What can hang from each mark:
Q_116: Q_10 Q_460 Q_660
Q_504: Q_698
Q_10: Q_116 Q_912
Q_416: Q_10 Q_660 Q_738
Q_912: Q_10 Q_460 Q_660
Q_382: Q_504
Q_460: Q_116 Q_416 Q_553
Q_698: Q_504
Q_660: Q_416
Q_738: Q_116 Q_416 Q_912
Q_553: Q_460 Q_698

Known rows, with every way that one mark hangs from another:
Q_698{Q_504}: [ 17   7  14   7  -4   5  14   0  -7  -6  -9   1 -10 -18   0 -11   1   2
   3  -2  -6  -6   5  -1   1  18   8  -1   1  -1 -10   8   4   1   3  -7
   4  -7   4   6  13  -4  16   9 -17 -18  -9  23   1]
Q_116{Q_460{Q_416}}: [ -3   0 -12   1  -7 -26   9  10 -15  -2  17  12   1  -1   7   5  -9 -24
   2   0 -20   1 -27 -29  10   4  15  -5 -20 -10 -17  -4  -5  11   2 -33
  10  -8  11   6   0  10  28  10   1 -11   2  -1   0]
Q_553{Q_460}: [  9   3   0  20   2  -6  -5   9  -2  -7  -8   1   5  -2 -15  -1   4  -3
   1   1  -6  17 -12   1  -8  -1  10  -2  12 -12  -8  -7 -10  -7  -7  -8
  19  -9   8   8   6   2   7 -12   8  -4 -18  -1  20]
Q_912{Q_460{Q_116 Q_416{Q_660 Q_738} Q_553}}: [ -5  13  18  -9   3 -12  54  -7 -60 -35 -21  43  30  29  -2  -4 -34 -12
  71 -21  14   2  -2 -12 -30  23 -37   3  -9  -2   9 -11 -38  -5 -12  29
 -35   7  75  40 -27  31  23  21 -16 -30 -53 -32   9]
Q_416{Q_10{Q_912{Q_460{Q_116 Q_553}}} Q_660 Q_738}: [ 17  24  19  -7  33  -2  28 -56 -58 -39 -20  30  47  -5 -15  -8 -40   2
  28 -31  -3 -10  26  38 -60  15 -61   7   8   4  10  -7 -40 -29  -7  35
 -37  19  72  11   3  53   7  26  12 -25 -52 -16  26]
Q_660{Q_416{Q_10 Q_738{Q_116 Q_912{Q_460{Q_553}}}}}: [ 24  36  22 -38  11  12  22 -27 -32 -16  -4  -3  61 -28 -15 -17  22 -16
  34 -13 -15   0 -19  -9 -35 -33 -22   0   1   6  -6   5 -25 -33  22  17
  -3  26  72  13   4   9  10   8 -32  -6 -37 -49  -2]
Q_553{Q_460{Q_116 Q_416{Q_660}} Q_698{Q_504}}: [ 19  26  11  20   4 -35  53   4 -43 -16 -33  23 -27  21   4 -47 -32 -12
  35  -9   0  -5 -25  -5 -32  37  18  13  -9 -25 -13  14 -24 -17  -7   9
   1 -19  57  30  15  40  28  19 -23 -50 -45  -7  42]
Q_460{Q_116{Q_10} Q_416{Q_660}}: [-21  13  13 -13  12 -30  37 -22 -56 -11  14  13  -8  27  12   7 -40 -15
  39 -29   0 -11 -12  -3 -20   9  10 -13 -35   0  10   1   5 -14   2  19
 -23 -16  33  12  18  21  19  19   1 -16  -7 -12   5]
Q_738{Q_416 Q_912{Q_10{Q_116} Q_460{Q_553} Q_660}}: [ -6  15  57   6  12  22 -23 -36 -23 -30 -12 -25  56  -1 -17  -7  -4 -27
  13 -40 -32  -5 -16   8 -13 -11  26 -29   0 -36  25  -3 -35 -32  47 -14
  22  40  59  52  -2 -61 -22  39 -16  -7 -60 -38   7]
Q_10{Q_116{Q_460{Q_553} Q_660{Q_416{Q_738{Q_912}}}}}: [ -1  11 -44   6  -5 -23   4 -22 -23   3  11 -16  54 -13  23 -14 -19 -38
  22   0 -30 -17 -25  -7 -30 -31  19  10 -13   9  10  22  -3  -6   2 -10
  12  35  54  41  -4  14  13  -6  23  -8  10 -52  20]
Q_660{Q_416{Q_10{Q_116{Q_460{Q_553{Q_698}}}} Q_738}}: [ 32  36 -26  12  12 -30  30 -41   0 -21 -15 -24  57 -28  11 -45  -6 -31
  10  -6 -19 -22 -18   3 -16 -19 -19   6  -8 -16  -1  21 -29 -13  18  18
   2  30  54  15  17  36   5  -1  19 -28 -18 -30  30]
Q_738{Q_912{Q_660}}: [-14   9   4  -3   3  11 -25 -13  -4   4   9 -17  -8   4   1   1  -9  -2
  -2   4 -17 -10  -6  15   3 -12  22  11   4 -26  -4   5   1 -29  -2   0
   5  14  15   8 -14 -21   6  16  -5  14  -6 -19  -9]
Q_738{Q_116{Q_10 Q_660} Q_416 Q_912{Q_460}}: [ 10   9  18 -15  32   7 -12 -31 -55  20   1   1  56 -16  -1  11  10 -28
  -6 -40 -29  11 -31 -37 -43 -45  30 -15 -17   9  19  18  17 -37   5 -25
  34  12   2  17  31 -15   7   9 -52  -5 -16 -44 -13]
Q_10{Q_116{Q_460{Q_553} Q_660{Q_416}}}: [ -5  -3 -18  24  11 -21   0  -2 -16  -7  17 -13  50 -30  31   3 -26 -45
   5 -22 -31 -16 -21 -12 -19 -12  22 -18 -26  13  16   4   9  24  14 -12
  10  38  24  34   7  -6  18  -4  33  -2  10  -6  33]
Q_738{Q_116{Q_660} Q_912}: [ -8  -6  -5 -38  12   5  -9 -12 -22  13  -1   1   1  -5  18  -3   8 -19
   0  -8  -3   5  -3  -5 -36 -27  17  -4 -14  21  11  25  15 -27  -7  -1
  10  17  14   1  -7  -4   5   7 -22   7   2 -35   5]
Q_116{Q_10{Q_912} Q_460 Q_660{Q_416{Q_738}}}: [  8   9 -50  10  31 -39  -3 -45 -49   8  23 -18  54 -21   4  19 -37 -27
 -10 -34 -50  -5 -22 -19 -21 -22   8  34  -7   5 -14  21  33 -11  -9 -41
  20  22  -9  11  35  40  41 -20   8 -13  51 -17  17]
Q_416{Q_10}: [  1   6  14 -11  16  -1   6 -22   0 -17   7   9   2 -15  -5  -8   2  -4
 -13  -4  -6 -13   6  16  -7  -2 -17 -15  -4  -5  -4   0  -9 -15   1  25
  -9   1   7 -14  17   4   3   5  11  -2 -17   7   2]
Q_553{Q_460{Q_116 Q_416{Q_738{Q_912{Q_660}}}} Q_698}: [ -6  39 -11  -9  -2 -26  21 -12 -31   6 -36 -23  -8  46  -4 -38 -19 -15
  44   2  -2   6 -28  -1 -24   2  15  53   8 -55 -22   9 -36 -50 -15   2
   9 -14  68  26 -24  39  15  14 -18 -34 -43 -59  29]
Q_382{Q_504}: [  7   5  18 -16  18  13   3 -13  -3  -5 -14  10 -12 -15  -1  14 -14   7
 -10   1   4 -21   3  -3   2  26   1   4  -5  17   9  -6   9   5  -4  -1
  -2   6  -9  -8 -22 -20  11  -3 -13  -8   5   9  -6]
Q_660{Q_416{Q_10 Q_738}}: [  3  18  -4 -11   9 -15  28 -27  -8 -20   4  -3  27  -6 -10 -17   1  -6
  13   3  -1 -20  -9  -2  -8 -14 -29  21   0  -6 -13  10   2 -20   4  34
  -6  14  20   9  22  16  27 -18  -3 -25   1 -17  -1]
Q_912{Q_460{Q_116} Q_660}: [ -3  10  36  24  24  21 -14  -1 -27 -12  -9 -19  32   1  -8  31 -21  -4
   7 -26 -12  -6  -4 -13 -16  10  -4  16   1 -20  11 -21  -6  -8   0   6
 -13  14   7  23 -13 -11  18  10  -3 -27 -43  12   8]
Q_10{Q_116 Q_912{Q_660{Q_416{Q_738}}}}: [-17  23   4  31  16 -29  -5 -51 -14   5 -28 -40  40  13  -9   4 -37 -13
  27 -19   7 -30   6  18 -26  -9   8  38  10 -12   2  16  15 -29  19 -17
   9  31  36  36  10  -5  18  -4 -16 -18  18 -10  25]
Q_912{Q_10 Q_460{Q_116 Q_416{Q_738}} Q_660}: [-21   6  51 -18  19   2  18 -13 -43 -50 -21 -12  29  33 -23  20 -23 -20
  45 -38  -8  11 -10 -27  -5  21 -24  23  -4 -50   2 -16 -27 -26  10   5
 -16  20  39  43 -23 -12  33  15 -31 -54 -58 -14  15]
Q_10{Q_116{Q_460}}: [ 12   2 -17  34  -1 -15 -15 -16   1  -3  -3 -16  27 -16   5  11  -8 -17
 -12   2 -13  -2 -13  -7 -10 -16  19 -18 -17   3  19  10   2   4  13 -21
  12   4   7  13  11  -3   2   1  24 -13  -2  11  14]
Q_116{Q_460}: [ 17   0 -24  16  -1  -6 -12   1  -5  -4  15  -5  20 -20   6   7  -3  -9
 -20   4 -30   5 -16 -15   7  -6   7  -5  -6  -1  -4   3   3   8  -2 -21
  10   1  -8  -1   6  11  15   1  19 -10   6   3  -3]
Q_912{Q_10 Q_460{Q_116 Q_416 Q_553} Q_660}: [-26   5  78 -22  21  16  15   9 -44 -50  -2 -16  25  14  -6  16 -25 -34
  43 -55 -21  10  -7 -12   1  36  -9 -15 -14 -39   3 -34 -39   0  28  -1
 -17  22  57  35 -31 -25  16  41  -7 -25 -67  -5  24]
Q_416{Q_10 Q_660}: [  2   4  10   0  25  -9  12 -34 -11 -39   8  30   3  -8  -3 -15 -18   0
  -6  -2  -4 -23   5  31 -20  -2 -23 -19  -6  -3   5   9  -7 -29 -11  54
 -25  14  15  -1  18   5  15   9  11  -8 -20  -3   1]
Q_116{Q_10{Q_912}}: [  4  16   3  -5  20 -15 -12 -39 -23  14  11 -19   6 -10 -11  13 -19  -3
  -4 -35 -18   5   5  16  -9  -7   7  -1   0   1  -7   3  11  -9  11 -41
  13 -11  -2 -19  28  18  -8   8   4  20  25   7   9]
Q_382{Q_504{Q_698}}: [ 15   4  -6 -19  27  17  15 -16   0 -10 -25   6 -17 -10  14  -5 -19  16
  -5  25  -7 -28 -16  -5  18  34   7  17  -6   5  11  -3   9  -7 -14   1
  -5  13 -13 -10 -30 -17  10  -1 -13 -16   2  12  17]
Q_553{Q_460{Q_116{Q_10 Q_660{Q_416}}} Q_698{Q_504}}: [ 28  31   0  23  30 -23  28  -2 -47   9  -7 -34  13 -18  11 -21 -21 -26
   2 -39 -32  -4 -39 -24 -31   9  40  27 -14 -17 -13  15  17  -9  -2  -9
  25  -4   5  21  44  36  32 -17  -7 -43  -7   1  51]
Q_460{Q_416 Q_553}: [-22   4  19 -29  -9 -13  33  19 -16  -9   2  15 -10   6  11 -13  -7 -21
  38 -15   6   3  -1  -1   6  20   0 -19 -14  -2 -11 -14 -26  19   8 -10
  -8  -7  47   6 -23  -1   4  27  -2  13 -14 -11   5]

Rows:
[ 32  15  17 -13  12   6   8 -29 -32 -24  -7  23  49   9 -13 -60  -6 -11
   5 -21 -39   2 -30   5 -19 -10   6 -13   5 -39   7  14 -52 -40  23   9
  13  32  49  32   6   6 -28  39 -29 -13 -49 -75   6] -> Q_738{Q_416{Q_660} Q_912{Q_10 Q_460{Q_553{Q_698}}}}
[ 23  13  24 -15   3  22 -17  -3 -21  14  -8   0  28  -6 -14   5  21  -2
   7  -6 -10  16 -21 -20 -29 -31  12  -4  -2   4   8   5  -7 -24  11 -19
  15   7  22   3  -2  -6  -5   8 -39   5 -24 -27  -8] -> Q_738{Q_116 Q_912{Q_460}}
[ -2  -4  27   0  23  -1  14 -19 -25 -44 -14 -12  76  -2 -15   3 -12 -38
  32 -39 -12  10 -13 -17 -25  -6 -20  -6  -8 -12  20   1 -18  -5  22   6
  -4  58  36  56  -4 -22  10 -18 -13 -29 -29 -29  36] -> Q_912{Q_10{Q_116{Q_660{Q_416{Q_738}}}} Q_460{Q_553}}
[  4  24  53 -32  26 -10  15 -22 -59   6  -8   2  30 -17 -13  21  -7 -30
  41 -70  -8  21  -1 -13 -28   1   2 -31 -15  11  -8 -15 -13   3  30 -61
   9 -10  47  -7   6   5   4  34 -40  20 -16  -4  16] -> Q_738{Q_116{Q_10{Q_912{Q_460{Q_416 Q_553}}}}}
[ 33  31   3 -29   1   5  15 -12 -18 -13  -3 -18  51   5 -28 -49  12 -10
  26 -12 -39  15 -36 -16  -1 -15 -10  31  17 -45 -17  11 -47 -25  26  -8
   8  36  51  22  -8  22 -19  -2 -28 -11 -28 -69  13] -> Q_660{Q_416{Q_738{Q_912{Q_10 Q_460{Q_553{Q_698}}}}}}
[  7  14   4   2  12 -28  42  16 -39   4 -32   8 -23  12  12 -34 -19 -31
  18 -19  -5  -1 -18 -19 -32  35  25  25 -13 -26 -17   6 -17  -5 -16 -10
  12 -18  31  22   2  36  32   7 -18 -50 -39  -2  52] -> Q_553{Q_460{Q_116{Q_660} Q_416} Q_698{Q_504}}
[-32   5   2 -44  28 -36  40 -45 -49  -6 -14  25   2  24   5  -6 -36 -29
  22 -26  12 -21  24  21 -49  22 -34  30 -12  -2  -8   5 -16 -25 -15   9
 -21  -1  49   2   2  51  27  14   5 -33 -13 -18  33] -> Q_460{Q_116{Q_660} Q_416{Q_10{Q_912} Q_738}}
[ 24  21  -4 -22  26 -35  32 -24 -48 -24  -3   6  22 -16  30 -27 -22 -40
  32 -46 -26   9 -28 -15 -17 -12   3 -37 -37   2  -4  19  -5 -12   7  -5
  -2   7  48   3   4  30  20  36 -24   0 -12 -35  13] -> Q_738{Q_116{Q_10 Q_460{Q_416{Q_660} Q_553{Q_698}}}}
[ 13  36  44  27  44  -5   3 -32   0 -19 -16 -31  57 -27  -9 -23 -15 -32
   9 -39 -20 -35 -19  11 -18  -6  -3  -8  -6 -40   2  -4 -25 -18  27  20
  -9  49  39  22   8 -21   4   8  -6  -6 -54  -6  37] -> Q_912{Q_460{Q_553{Q_698}} Q_660{Q_416{Q_10{Q_116}}}}
[-11  -7   7 -15  22  -9   8   5 -24   4  -3  -1  27  -9  22   3  -1 -30
   6 -22  -2 -12 -13 -29 -30 -16  13   5 -18  29   7  17  37  -3   6   5
  10  33  -2  19  10  -9  30 -13 -25 -14  17 -15  15] -> Q_738{Q_116{Q_660{Q_416}}}
[ 31  12 -29   4  22 -19   9 -54 -50 -42  -9  -1  46 -22   6  13 -15 -12
  19 -22 -22  15 -13 -20 -30 -37 -17 -15 -18  17  15  31  29 -37 -10  18
   1  16  16  16  22  23  40   3 -17 -27   1 -25 -10] -> Q_416{Q_660 Q_738{Q_116{Q_10 Q_460}}}
[ -6  21  15 -67   5 -20  55 -44 -44 -37 -15  41   1   9   9 -41  -6 -22
  65 -11  10  -7   3  23 -40 -16 -33 -26 -17  12  -6  21 -30 -53   1  50
 -25  11 104  12 -17  22  15  41 -29  -2 -43 -63  -6] -> Q_460{Q_416{Q_10 Q_660 Q_738{Q_116 Q_912}} Q_553}
[-19  -9   2 -25  13   6  17  10 -31 -10  -1   1  12  -6  37   0 -22 -21
  14 -25  -2  -2  15   6 -30  21 -10  -9 -15  21  15  -6  -7  17 -12  21
 -21  12  28  13 -21  15   1  14  31  -9 -18  -7  28] -> Q_460{Q_116{Q_660} Q_553}
[ -3  -9 -10 -25  19  -4  14 -19 -24 -17 -34   4  24   0  15   5   2 -18
  20 -17  15  10  16 -18 -38 -18 -25  11  -6  21  12  24  18 -24 -23  21
  -4  24   9  15 -16   5  28  -6 -36 -24  -6 -25   2] -> Q_416{Q_738{Q_116{Q_660}}}
[ -5  19  47  -3  15  22 -18  -5 -37 -17  23 -41  37  11 -17  14 -13 -13
   6 -25 -43  -8 -40 -21  -6  -5  27  22  -2 -42   4 -10  -8 -29  39  -5
   7  34  29  36  10 -20  10   6  -7 -28 -29 -27  16] -> Q_738{Q_912{Q_10 Q_460{Q_116} Q_660{Q_416}}}
[ 21  28  -7 -23  -1   3  -3 -28 -51   6  14 -19  51 -39  25  -9  13 -26
   7 -30 -44  13 -28 -20 -18 -43  39 -36 -21  22   4  17   5 -16  26 -35
  38  -8  48   9  26   4  -3  40  -9   5  -7 -50 -17] -> Q_738{Q_116{Q_10 Q_460{Q_553}} Q_416 Q_912}
[  3   1 -24  -3  -6 -35  42 -13 -39 -40  -2  39  20   6  13 -15 -31 -21
  46  -5 -14   2 -11  -8  -6   7 -25  -8 -13  -1  -6   5 -24  -3 -16  13
 -15  12  59  31 -18  30  39  23   2 -19 -18 -34   0] -> Q_116{Q_460{Q_416{Q_660 Q_738} Q_553}}
[ -5   0   9 -15  -1  -4   2 -35 -30 -22   9  20  14  22  -5 -36  -9  -5
   3  -2 -27  -6 -22  11 -12 -17  22 -12  -4 -17  12  24 -13 -49  23  16
  16  21  36  32  28 -12 -12  28 -16 -19 -13 -57 -11] -> Q_738{Q_416{Q_660} Q_912{Q_10}}
[-18  -6  -3  11  25 -22 -16 -36 -11  21 -15  -2  12   2   4   9 -33 -22
  -8 -23   9 -13  18  28 -44  -1  11   1  -8   8  19  17   6 -10   0 -26
   9  17   9  10  11   2  -9   1   8   4  16   6  38] -> Q_10{Q_116{Q_660} Q_912}
[-16  19  32  18  39 -13 -19 -67  -2 -10 -18 -25  11 -13 -10   6 -32 -18
 -11 -30   1 -32  24  53 -31   0  -4 -11  -3 -18   9   4   0 -41  19  -2
   0  22  28   0  19 -18   1  22  11  -2 -16  20  31] -> Q_416{Q_10{Q_116 Q_912{Q_660}}}
[-14   4  18  -5  13  -1   5 -22 -16 -46  -1 -35  33  11 -12   1 -13 -14
  20 -21 -21  -5 -15 -11  15  -2 -11  24   6 -35  -7   7  12 -33  19  17
   3  45  18  41  -2 -24  34  -8 -21 -34  -4 -24   4] -> Q_912{Q_10 Q_660{Q_416{Q_738}}}
[  8  15  -7  26  36 -14 -37 -48 -34  -4  22 -37  26 -34  -2  34 -36 -16
 -27 -44 -53  -1  -7   7  -1 -10  20   1  -4 -20 -11   2  24 -18   5 -51
  21   4 -13  -7  22  -1  27  20  14   8  20  17   7] -> Q_116{Q_10{Q_912{Q_660}} Q_460}
[ -5  24  39 -32  11  -3  37 -21 -54 -22  17  43  11   9  -2 -21 -27 -19
  39 -16 -14 -17 -15  18 -37   9 -13 -21 -21 -10   3 -15 -51 -20   8  33
 -33   0  87  10  -1  27   3  43   8  -3 -68 -37  10] -> Q_738{Q_912{Q_460{Q_116 Q_416{Q_10 Q_660} Q_553}}}
[  6   5  -8  -5  21 -14  28 -51 -18 -47 -10  34  13   4 -10 -20 -18   3
  15   5   4 -15  11  27 -25  -7 -48  -1   2  -5   3  18  -9 -44 -20  68
 -27  18  28   9  12  21  20   1  -2 -25 -28 -22  -4] -> Q_416{Q_10 Q_660 Q_738}
[  1  -3 -31 -33  -1  -7   3 -15 -34 -33  36 -16  49 -15  13 -19  -9 -34
   8 -12 -60   8 -33 -15  -4 -17   5  11  -8 -12  -9  17 -13 -13   8  -7
  12  45  39  30  -4  12  19   1  18 -13   6 -62  15] -> Q_116{Q_460{Q_553} Q_660{Q_416{Q_738{Q_912{Q_10}}}}}
[  2   4 -45  33  15 -42  -7 -42 -27  13  -5 -11  57  -7   6   9 -36 -30
  -4 -12 -18 -20  -8  -5 -41 -17   9  35  -6   9   8  28  21  -9   2 -37
  21  33  17  33  28  25  28 -18  13 -27  39 -14  35] -> Q_10{Q_116{Q_460 Q_660{Q_416{Q_738}}} Q_912}
[ 27   8  -6   5   9  -6  -6 -19   4 -32 -15 -33  35 -20  10 -32  -4 -30
  -6 -24 -29  14 -13   6  -2   0   3 -30 -13 -29  14  10 -39  -1  33 -14
  10  25  34  12   0   2 -25  20  21 -12 -22 -17  40] -> Q_912{Q_10{Q_116{Q_460{Q_553{Q_698}}}}}
[-22  14  29   5  25 -48  23 -63 -24  -9  -6  35  -6  19 -10 -17 -46 -23
  21 -20  17 -36  12  48 -45   8  -6 -27 -21  -3   9  11 -15 -33  15   7
 -10   7  58   6  31  10   3  27   0  -2 -13  -2  30] -> Q_460{Q_416{Q_10{Q_116 Q_912} Q_660}}
[ 48  41   1  24  13 -21  27 -24  -3 -17  -3 -23  35 -55  12 -51  -5 -34
  -4 -16 -34 -36 -25   6  -9   4  17 -18 -18 -15 -10  18 -19   5  35  -4
   8  16  47   9  38  14  14  16  10 -33 -22  11  35] -> Q_660{Q_416{Q_10{Q_116{Q_460{Q_553{Q_698{Q_504}}}}}}}
[ 10  33  26 -20  20  -9  32   2 -46   5  -7 -12  24   3   2  -9 -15 -26
  38 -50 -10   9 -20 -24 -13  16   0  -3 -22 -24  -6 -20 -38  12  13 -18
 -12 -15  44  -1  -4  36  -8  23 -11  -1 -42 -18  25] -> Q_912{Q_460{Q_116{Q_10} Q_416 Q_553{Q_698}}}
[  8 -15 -15  -5  23  -5 -12  -5 -26 -11   3   5  28 -28  26  16  -1 -32
 -20 -17 -26   7  -9 -29 -27 -18   6 -11 -21  26  10  16  25  -3 -13  -9
  14  25 -13   8   2  -3  34   1  -7 -19   3  -5  10] -> Q_738{Q_116{Q_460 Q_660}}
[  6   9  15 -14  11   6 -29 -15 -27 -25  28 -47  38 -23   7   5   5 -30
  -7 -21 -59   1 -47 -27   1 -31  42  -2 -11 -20  -4  19  19 -35  40 -22
  30  41  23  27  15 -32  30  16 -17 -18   2 -32   3] -> Q_738{Q_116{Q_460} Q_912{Q_10 Q_660{Q_416}}}
[ 20  19 -11 -44 -13   7   9 -14 -37 -34  11 -31  55 -22   9 -21  15 -25
  26 -15 -43  22 -31 -25 -10 -30   8  -2  -9   3  -5  21 -11 -24  38 -15
  21  30  66  25   1   7  11  15  -9 -23  -1 -63   6] -> Q_660{Q_416{Q_738{Q_116{Q_460{Q_553}} Q_912{Q_10}}}}
[  1  24   1   0   0 -32  31  21 -21  12 -28  -1 -13  31   4 -30 -10 -18
  25  -5   8   9 -25 -15 -20  20  19  20  -7 -32 -15  -3 -32  -5   0 -10
  12 -27  42   9  -5  42   1   3  -2 -27 -32 -22  42] -> Q_553{Q_460{Q_116 Q_416} Q_698}
[ 16   3  31 -18   4  25 -22  -8 -10 -10  18  -4  19   2 -34  -2  13  -2
  -5 -10 -34  22 -28  -6   1 -10   6  -6   6 -35   3  -5 -28 -25  22 -20
  10  15  12   6   3 -14 -18   4 -15  -1 -30 -28   1] -> Q_738{Q_912{Q_10 Q_460}}
[ 12  31  19  -2  13   6  13 -38 -73  -1   9  11  55  -1   3 -10 -26  -6
  29 -34 -30  -6 -23   0 -41 -14  21 -21 -16   3  23   1 -21 -24  12  10
   0  -1  59  27  25  19 -13  37  -1  -9 -42 -51 -10] -> Q_738{Q_416{Q_660} Q_912{Q_460{Q_116{Q_10} Q_553}}}
[ 13  27  -5 -13  12 -39  42 -18  -8 -22 -31  17   1  15 -23 -50   3 -19
  20  -1   4   5 -18   4 -15   1 -24  20  10 -50 -31   6 -42 -38 -14  15
   8 -13  44   1  -1  40  17  -7 -22 -28 -45 -36  26] -> Q_553{Q_460{Q_416{Q_10 Q_738}} Q_698}
[ -3  20   9 -23   8   9  16 -12 -37 -11  11 -29  15 -12  22   9 -16 -12
  26 -39  -7  11   4   7 -10   8   1 -23 -20  15  10 -11  -5  11  12   8
 -14 -13  35  -4   3  18 -14  20  32   4 -12  -2  13] -> Q_460{Q_116{Q_10} Q_553}
[ 46  24   3  28   1  -9  17   8  -3  -3 -30  -5 -12 -15 -14 -40   8   0
  -7  -4 -15  10 -18  -2  -7  14  18  13  17 -30 -22  13 -19 -10  -6 -16
  31 -14  10   5  18  18   8   0 -22 -28 -28   5  29] -> Q_553{Q_460 Q_698{Q_504}}
[ 12   1  -7 -11   7  -9  23 -31 -30 -33 -36  20  20  11   4 -10  -6   1
  37  -4  21   7  12   0 -37 -19 -31   3  -3  23  17  29  13 -39 -12  41
 -13  25  31  24  -7  14  23   4 -39 -28 -12 -32  -5] -> Q_416{Q_660 Q_738{Q_116}}
[ -4   4 -44 -27   7 -36  10 -31 -46   6  28   7  15   2   5   4 -19 -35
  12 -14 -39  10 -35 -27  -8 -28  14  11 -24 -16 -12  19   4 -24 -23 -28
  14  -3  17   9   3  26  35   4  -4  -6  12 -47  -9] -> Q_116{Q_10 Q_460{Q_416{Q_738{Q_912}}} Q_660}
[  5   4  18  -9  47  -2 -10 -28 -46   1  14   0  43 -30 -10  24 -28 -25
  -4 -67 -35  15   8   9 -28   5  -9 -15  -3   3   0 -12  -4   7  -5 -42
   5  17   2  -5   5   7   0  10   5  30  -5   1  22] -> Q_116{Q_10{Q_912{Q_460{Q_553}}} Q_660}
